Known rows, with every way that one mark hangs from another:
(gifi (kalis (kudo dedo lupi))): [  8  -6   6 -12  -4   5   7  11  14  -9  -3  -5  -4 -21   1 -15  16 -18
  15   5   5   2 -12  25   0  -4 -20  -8  14   5   0   9  -4  -5  -2  -6
  -1 -11  -1  12  -1]
(kalis fonib): [-9  7  0  4  2  0 -9 -6 -2  5 -1  1  5  1 -2  0  1 -4  5 -1  4 10 -2  7
 -5  7  3 -1  6 -1  1  1  2 -4  3  3  4  2 -9 -2 -7]
(gifi kalis (kudo dedo lupi)): [  8  -8   7   1  -7   8   5   0  14 -15  -6  -1  -7  -9   5 -17  16 -11
   8  11   2  -7 -10  21  -1  -7 -18 -11  15   6  -7   8 -18  -6   3  -4
   1 -15 -12   8   6]
(gifi (kalis fonib)): [-12  10   6   7   5   1 -12  -9   3   0   0   0   7   4   1  -2   6  -6
   8   2  -1   7  -6  13  -6   1  -3   3   6   2  -3   2   1   1  11   2
  -5  -3 -14   2 -12]
(bofimo (lupi (kudo gifi kalis))): [ 22 -10  19 -17  -3   6 -23  22   1 -19  -1   1  -6  -8   9  -1  -4  -1
  25  -1   2  -1  -4  -8   0  -3  -9   0  18   5   8   3 -21   2  16   2
   5  -3 -11  20  10]
(renabol (dedo (kudo kalis lupi)) fonib): [  8  -2   3  -4  -5   9  -4  -3   3  -8  -1  -5   0 -38  -7 -11   4  -8
  31  -3   4   4  -1  -9  -5   3   6  -5  22  13  -4   2 -30  -8   2  11
 -14  -5 -16  21  21]
(fonib (dedo (kudo gifi kalis) renabol)): [  5  -5  14  -3   4  10 -43  25   7  -9  -5  -7   5  -9   3   6   0  -7
  22 -11  -9  34  -4  -9   4  -1  -8  -2  21  10   3   4 -34  -9   9   8
 -14  -7  -4  22  24]
(renabol dedo (fonib (kalis gifi))): [-14   7   1   1   6   1   2 -12  -2   5   4   0  10   4 -22  -2   9  -4
  23 -14   3   3  -3   3  -4   1  12   5  29  11   7  -4   0   3  -3   6
  -9  -2 -18  11  19]
(dedo (fonib kalis) kudo): [ -8   8   7  -5  -4   8 -32  10  -4  -3   4   2   9   5  -6   8  -4  -6
  16   4  -3  14   3 -26   5   0   2   8  11   5   1  -4 -17   5  15   3
 -27  -2 -16  18  19]
(renabol dedo): [ -2 -11   1   3   1  -4  12  -4   1   5  -2  -2   3  -7  -2   4   3  -1
   2  -7   4   3  -2  -2  -2   1  10  -7   6   5  -4   3   6  -6  -6  -3
  -6   0   0  -9   8]
(lupi bofimo (kudo dedo)): [  5 -17   4  -4  -9  -1   8   5  12   4  -9  -5  -6  -7  18  -5   0  -5
   8  -4  10   0   3   6   5   5   9   0   3  -1   1   3   0  -2  -1  -4
   2  -5 -11   4   4]
(gifi kalis kudo): [ -3   0  16   8   0   5  -8  -9   9 -10  -2   1   2   7   6  -7   8  -1
   6   4  -3  -3  -8   7   0  -2  -6   1   5   3  -4   5 -10   4   8  -4
  -2  -8 -12   7  -1]
(lupi (kudo dedo kalis)): [ 16 -21  -7 -12  -1   3   2  15   7  -7 -10  -6  -9 -15   9 -11   5  -7
   5  -3   6  -3   3   5   1   2   1  -1  14  -1   0   6  -8  -4   1   2
  -5  -9   0   6   3]
(dedo kudo): [  1   6  12   3  -4   5 -19   8   2  -3   1  -1   2  -2   1  -3  -6  -3
  10  -2  -3   5  -2 -10   5   0   3   1   1   2  -3   2  -9  -7  13   1
  -9   1  -1   7   9]
(fonib dedo): [-2 -5 -9  0  7  1 -9 10  1  4  0 -6 -2  5 -9  5  6 -9 -3 -7  1 14  0  7
 -3  2  0 -4 11 -1 -2  1  0  0  0 -1  5 -4  3 -4 10]
(renabol fonib): [ -7   4  -1   3   0   2   3 -17  -2   2   2  -1   4   3 -12   0  -2   3
  11   2   3  -2   5   6  -3   1  10   5   4   2   0  -1  -4   4   2   6
  -1  -1  -9   8   0]
(renabol (fonib kalis)): [ -6   8 -10  -2   2   5  -2  -8  -4  -2   5   0   6   3 -20   0   4   0
  14   2   0   4   5  -5  -1   1   6  10  15   3   4  -7  -2  10   5   9
  -5  -3 -12  17   9]
(kalis fonib (kudo gifi (lupi bofimo))): [  1   5   8 -10 -13   3 -12   1  12  -1  -3  -5   3 -29  19  -6   4 -12
  34   1  11  14 -12  18   0  11 -14  -8  14   5  16  -3 -18  -8  -3   1
  25   1 -13  18  -2]
(fonib (dedo (kudo gifi lupi) renabol)): [  9   1  17  -2  -6  12 -41  27   9 -12  -1  -7   3  -7  -4   8  -2 -11
  27  -6  -7  30  -7   3   2  -3 -17 -11  22  11  -2   2 -35 -11  13   1
  -4  -5  -3  16  29]
(fonib dedo (kalis kudo)): [ -1  -2 -12 -13   8   5 -18  26   4   0   1  -9   0  -3 -19   3  12 -18
   8 -11   4  27  -5   2   3   6  -2   2  25  -1   6  -2   4   4   1  -2
   5  -7   6  13  18]
(gifi (kalis (fonib (dedo renabol))) kudo): [-20   0  20  14  10   9 -38  -1  13  -3  -6  -2   8  19 -11   6  10 -10
  11  -6  -3  36 -10  14  -6   6  -1  -4  23   4 -10   7 -14   1   9  -4
  -6 -13 -24   5   9]
(kudo dedo kalis): [  7 -13 -13  -8   1   1  12   6   3  -2  -9  -2  -6 -18   9  -9  10  -7
  -2   2   3  -2   2   2   0  -2  -5  -2   9   2   2   5  -7  -7  -9   8
  -6  -8   0   6   2]
(kudo kalis lupi): [ 17  -4 -10 -13  -3   7  -2  10   3 -12  -2  -1  -8 -31   4 -13   9  -6
   8   4   0  -4  -2  -2  -5   1 -15  -3  11   4   3  -2 -23   1  -7   7
   3  -5  -5  16   5]
(kalis (kudo (dedo renabol) gifi)): [  0 -13  18  -8  -5   2  -4  12  11  -2  -8  -4   7  -6   4   6   1  -6
  17  -4   1  21  -7  16   9  -4  -9  -7  13   8   7   9  -7 -14  -7  -4
  -5  -6   4   8   5]
(bofimo lupi): [  3   3  17  -7   1   3  -7  10  -3  -5   5   6  -4   4  -9   3  -3  -2
   6   3   1   2  -4 -13  -2  -3  -4  -2   7   4  -2   2  -1   3   7  -3
   0  -1 -13   6   9]
(bofimo (lupi kudo)): [ 11  -5  23 -10  -2   5 -18  19   1 -11   2   3  -6   7  -6   3  -8  -2
  14  -1   4   0  -2  -9   0   1   3   1  11   1  -4   3  -3   6  16  -9
   1  -1 -13   6   9]
(gifi (kudo kalis)): [  6  -7   0  -1  -1   6  -7   0   5 -10  -7   1  -5 -12   9 -11   8   0
   4   2   1  -1  -3  -5  -1   5  -4   0  12   1   2   3 -22   1  -3   3
   3  -7  -9  12   6]
(dedo kalis (kudo gifi)): [  4  18  31   2  -4   4 -20   9   0  -9   3  -2   7  -5   0   6 -10   3
  24  -2 -11  12  -3  -1  10  -2  -4   6  -1   4   3   2 -27  -9  11   6
  -6   1 -11  18  10]
(lupi (kudo dedo gifi)): [ 14 -17   0  -5  -8   0   2   9   6  -6  -6  -6  -1   2  13   0  -2  -4
  12  -3   6  -3  -1  21   5  -5  -3  -7  12   1   6   6  -3 -11  10  -1
   5  -3   8  -1   3]

Rows:
[  2 -13   1  -1 -12   8   0  -3   7  -7  -7   3  -5  -5   2  -3   8 -11
   7  13  10  -3  -1  12  -2  -1  -9 -16  15   4  -3   7 -27  -6  -8  -5
  -5 -11 -18   7  12] : (gifi (kudo (dedo fonib) lupi))
[ 19   3  11 -12 -15   9 -21  12  10 -13  -4  -4  -3 -41  31 -14   2  -7
  33   3  -1   4  -7 -12   4   1 -19  -2   9  10  12  -4 -44  -6   6  12
   5  -2 -15  33  15] : (dedo (kudo gifi kalis (lupi bofimo)))
[  1   5  14   5   3   6 -37  12   6  -7   2 -10   7   7   4   3   3 -12
  20  -5  -7  16 -10   9   2  -9 -11  -2  14   7   1   4 -19  -7  27   4
  -6  -5   1  10  12] : (fonib (dedo (kudo (gifi kalis))))
[  2  -4 -11 -14   5   4 -22  26   3  -3   2 -11   4   0  -8   6  11 -14
  18  -9   2  27  -8   9   5   1 -13  -2  28   2  15  -3  -4  -1   5   2
  11  -5  11  16  18] : (fonib dedo (kalis (kudo gifi)))
[-19  22  56   5   1  10 -47   4   1  -2   1   8  16  12 -15  12 -13   0
  29  -9 -14  27  -1 -12   6   2   5  14   5   9  -2   4 -36   1  -3  -4
 -37  -2 -40  21  18] : (dedo fonib (kalis gifi) kudo renabol)
[  8 -12 -10  -7   6   5 -32  16   3  -4  -7 -11  -1  -7  10   1   4 -13
  19 -12   7  19  -3  19  -5   9  -2  -4  28  -2   8   1 -16  -5  13   8
  14  -4  -2   9   5] : (lupi (kudo gifi (kalis (fonib dedo))))
[  5  -7  20  -3  -7  -1 -14  -4  13  -7  -3  -6   4   1  30  -2  -1   1
  26  -1   0  -1  -6   9   4  -1  -3   6   1   4   8  -2 -12   6  17  -2
   4  -2 -15  15  -3] : (lupi bofimo (kudo (gifi kalis)))
[-14   9   6  12   8   6 -32   2   6   4  -4  -2   3  17  -8  -6   9 -15
  11 -15   6  17 -12  27  -6   9  -4  -8  29  -1   5   4 -13  -6   2  -3
  16  -6 -14  -1  11] : (kalis (fonib dedo) (gifi kudo))
[ -2   9   9   1   1   7 -20   7   5  -9   1   4   3  13  -5 -11   9  -4
  12  -7  -2   1 -10   1   3   2 -10   4  25   4  10  -3 -12   4   1  -1
   3  -5 -14  14  16] : (fonib (kalis (gifi kudo)))
[-11  16  16  -3  -1   8 -42  11  -3  -2   4   5  12  12  -7   0  -1  -9
  24  -6  -4   9  -4 -18   4  -1  -3   9  19   7   8  -4 -21   3  12   2
 -26   0 -20  18  19] : (dedo (fonib (kalis gifi)) kudo)
[  5  17  30  -4 -12  10 -28   6  -2 -14   4   2   7 -12  -4  11  -9  -4
  33   8  -7  10  -1  -2   5  -2 -12   0   4   8   3   1 -49  -5   7   4
 -14  -1 -27  25  16] : (dedo fonib kalis (kudo gifi lupi))
[  7  -2   9  -1 -14   7  -1  -3  14  -7  -4   1  -8 -19  15 -13   6  -4
  14   5   6  -1  -6   1   1   8  -7  -6   6   3   2  -2 -26   1  -6  -4
  16  -5 -23  16  11] : (gifi (kudo (lupi bofimo)))
[-10  12   8   4   4   1   7  -4   0   5  -4   1   3  -5 -13   2   3  -6
   5   0   1  15   1  18   0   6   5   1   5  -3  -2   6  -3 -11  -9   6
  -2  -5 -21   2  -3] : (kudo (dedo (kalis fonib)))
[ 11  -4   8  -9   3   4 -22  13   5  -8  -5  -1  -3  -5  11 -14   2  -5
  16 -13   1  -7  -5   5  -1   5  -3   7  17   0   9   1 -14   4   4  -1
  -2  -3  -6  12   3] : (lupi (kudo (kalis gifi)))
[-13  11  39   9  11  10 -33  10  10  -4  -3   2   5  18 -22   6   4  -4
  15 -17 -10  33  -7  13   3   7  -1   4  20   3  -2   5 -30   2 -12  -7
  -2 -11 -30  14  25] : (fonib (dedo (kalis (gifi kudo)) renabol))
[  0 -12  11  -3  -6   2 -22  -1  -2  -2  -4  -3  11 -18  15   8  -1  -4
  27  -3   2   9  -1 -17   1  -2   4  -5  14  14   5   3 -33 -11   6   7
 -28  -1 -12  14  18] : (renabol (dedo fonib (kudo gifi kalis)))
[-15  14  30   5   5   6  -2 -16   0  -2   2   3   9   3 -29  13  -8   9
  19  -1 -10  21   8   0   1   5  16  14   1   4  -7   1 -19   7 -11   5
 -15  -5 -33  20   7] : (dedo kalis (renabol fonib))
[  7  -7 -15 -16 -11   6  -3   8  -1  -9   0   1   3  -8   1   7  10 -11
  17  11   5   2   0   6   1  -9 -20  -9  23   9  11  -3 -24  -5  -1   6
  -9  -7  -9  15  16] : (kudo (dedo (fonib kalis)) gifi lupi)
[  8   3  33  -4 -17   9 -29  12  14 -11  -2  -1   4 -19  17   0  -7  -2
  35   0  -7  20  -7 -13   7   0 -13  -4   6  13   4  -3 -37  -7   6   2
  -5  -1 -21  26  19] : (dedo (kudo gifi (lupi bofimo)) renabol)
[ -9  -7 -13  -8  -2   3   2   2  -3   3  -2   2   3   6  -8   7   8  -9
   2   6   5   7   6  -6   1  -3  -1   0  15   3   3   0  -3   2  -5   3
 -22  -7 -12   7  12] : (kudo (dedo (fonib kalis)))
[ 15  -8  25 -10  -6   3 -20  17   1 -15   3   1  -3   8   3   6 -10  -1
  23  -1   3   0  -5  -1   2  -5  -4  -3  14   4   5   2 -11   1  22  -4
   7   1  -8  11   9] : (bofimo (lupi (kudo gifi)))
[  7  -9  -4  -8 -12   2  18   3  11   1  -7  -2  -9 -25  15 -11  10 -11
   8   5   7  -1  -1   7   1   1  -9  -9   5   3   2   0 -11  -7 -13   1
   9  -6 -13   8   8] : (kudo dedo (lupi bofimo))
[  0   0  14   3   0   1 -24  -3   6  -9  -2  -4  10   9  13   1  -1  -4
  24  -2   2   5  -8  23  -3   0  -4   0  13   2   5   3  -6  -2  24   1
   3  -1 -10   4 -12] : (lupi (kudo (gifi (kalis fonib))))
[  1  -6   1  -8  -2   3 -17   1   8   1  -9  -3  -3 -20  22  -9   2  -5
  19  -5   9  11   1  -3  -3  17  10   7  10  -2   6  -2 -12   5   2   5
   5  -2 -24  16  -3] : (lupi bofimo (kudo (kalis fonib)))
[-13  13  31   3  14   6 -28  15   5   1   1   0   6  14 -25  11   1  -6
  13 -19 -12  34  -4  11   1   5  -1   7  15   3  -1   3 -19   3 -14  -4
  -8  -7 -24  10  21] : (fonib (dedo (kalis gifi) renabol))
[ -5   8  15   4   1  13 -46  23   8  -3  -2  -4   3  -8 -17   4  -1 -18
  22  -7  -2  41  -6   2  -4   8  -5  -9  25   6 -10   3 -25 -11  10   0
  -8  -5 -16  11  22] : (kalis (fonib (dedo (kudo lupi) renabol)))
[  8   7  15  -4 -14   8 -16   9   9  -6  -1  -2  -4 -27  14 -10  -2  -8
  22   3   0   5  -4 -12   4   4  -7  -2   2   5   0  -4 -24  -3   5   1
   0   0 -16  19  15] : (dedo (kudo (lupi bofimo)))
[ -8   2  15  -9  -1   7 -19   2   5  -7   2  -2  15   1 -18   9  -1   1
  35  -4  -3  25  -2   1   5   0  -1   9  24  10  11  -3 -12   5   3   5
  -7  -5 -11  30  12] : (dedo (renabol (fonib (kalis (kudo gifi)))))
[  8   3  -2 -19  -4   8  -4  27  10  -8  -1  -2  -2 -17 -10 -18  17 -22
  21  -6   5   5 -13  18   4  -1 -23  -4  34   6  14   1  -5  -5  -9  -3
   3  -9   0  18  15] : (fonib (kalis gifi (kudo dedo lupi)))
[ -2  -7  12  -9  -6   9   5   1  12  -4  -5  -3   1 -19 -20  -5   4 -10
  25   2   6  16  -1  19   0   2  -2  -6  20   9  -3   7 -14  -5 -12  -3
  -6 -11 -12  20   9] : (kalis (kudo (dedo (renabol fonib)) lupi))
[ 16 -10  17 -17   0   7 -20  22   1 -15  -1   2 -10 -10   0  -3  -2  -3
  16  -1   3   1  -1 -16  -3   2  -1   4  16   2   0   3 -14   7  12  -1
  -2  -4 -15  16  11] : (bofimo (lupi (kudo kalis)))
[  2 -12  10 -18  -3   7 -18  22  -3  -8   0   5  -3  13 -15  11   1 -11
  16   4   8   8   4 -16   2  -3   4   0  25   4  -1   3  -5   7  12  -5
 -20  -8 -24  13  22] : (bofimo (lupi (kudo (dedo (fonib kalis)))))
[ -2   1  11  -6   0   3 -28   2   9   2  -9  -1   0 -13  22 -17   3  -7
  26 -14   7   6  -6   7  -4  16   4   9  18   0  13  -3 -15   4   1   3
   6   0 -27  17  -1] : (lupi bofimo (kudo (kalis fonib gifi)))
[-17 -14  27   8  -2   7 -13 -13  12  -5  -9   4   8  17   1   7   7  -3
   8   7  -2  15  -2   4   1  -5   0  -3  10   9 -10  12 -22   1  -3  -8
 -32 -16 -31   9   8] : (gifi kalis (kudo (dedo fonib renabol)))
[ 12 -10   4 -15 -16   2  10   9  16  -2  -7  -7  -4 -31  23 -11   8 -13
  25   2  11   4 -10  21   7   0 -20 -12  12   7  14   2 -16 -12 -10  -1
  19  -5  -5  18   7] : (kalis (kudo dedo gifi (lupi bofimo)))
[ -1   0  16  -2 -10  10   3  -3   4 -11  -5   5  -3  -9 -10   2   6  -8
  12  12   3   3   2  14   1   2  -7  -8  10   2  -5   7 -38  -5 -15  -4
  -8 -13 -34  14  16] : (gifi (kudo (dedo fonib kalis) lupi))
[ 12  -2 -15 -21  -2   8 -20  32   6 -11   3 -10  -1 -14 -10   0  14 -21
  24  -6   3  23 -11  15   1   1 -24  -8  34   5  15  -4 -16  -2   4   1
  17  -7   8  21  22] : (fonib dedo (kalis (kudo gifi lupi)))
[  9   1   0  -6  -7  11  -5  17  10 -13  -3   2  -6  -4  -5 -20  17 -16
  15  -1   3  -3 -12  15   2  -2 -23  -9  35   7   8   1 -20  -6  -5  -1
   7 -12 -13  16  22] : (fonib (kalis (gifi (kudo dedo lupi))))
[ -3   6  -3 -12  -2   4  -9  -3   1  -5   4  -5  11  -4 -13   1   3  -3
  32   0   3   8  -2   8   4   0  -2   7  22   6  17  -4  -7   4   6   8
   7  -2  -2  26   7] : (renabol (fonib (kalis (kudo gifi))))
[ -6  -6  16   5  -8   0 -19  -6  -3   2  -1  -2  15  -2   8  15  -7  -3
  24  -4   3  11  -2  -9   3  -4   6  -9  10  12   2   4 -23 -14  11   0
 -25   2  -9   4  17] : (renabol (dedo fonib (kudo gifi)))
[ -9  21  45   8  -3  10 -26  -7   2  -9   2   1  16  -1 -18  13 -16   8
  38  -3 -13  26   3  -3   8  -1   8  12   5  10  -1   2 -35  -5   7   9
 -18  -2 -31  30  14] : (dedo kalis (kudo gifi) (renabol fonib))
[  8  -3  14 -12   3   7 -26  16   0 -10  -2   3  -5  -8  -2  -4  -2  -7
  20  -2   7   9  -3  -9  -7   9   2   2  21   1   1   4 -11   4  15   1
   2  -3 -23  14   3] : (bofimo (lupi (kudo (kalis fonib))))
[ -3   6  40   6  -3   7 -35   6   9 -12   1  -2  13   6   9   4  -6   1
  26  -1 -14  18  -9  -6   7  -9 -10   5   5  13  -2   4 -22  -5  20   2
 -23  -3 -12  17   7] : (dedo (kudo (gifi kalis)) renabol)
[  6 -16  32 -10  -3   7 -14  23   7 -10  -4   4  -5   8 -11   7  -7  -5
  14  -2   1  15  -1  -7   3  -2   5  -3  17   6 -10  11  -4  -2   7 -10
 -14  -9 -18   7  17] : (bofimo (lupi (kudo (dedo renabol))))
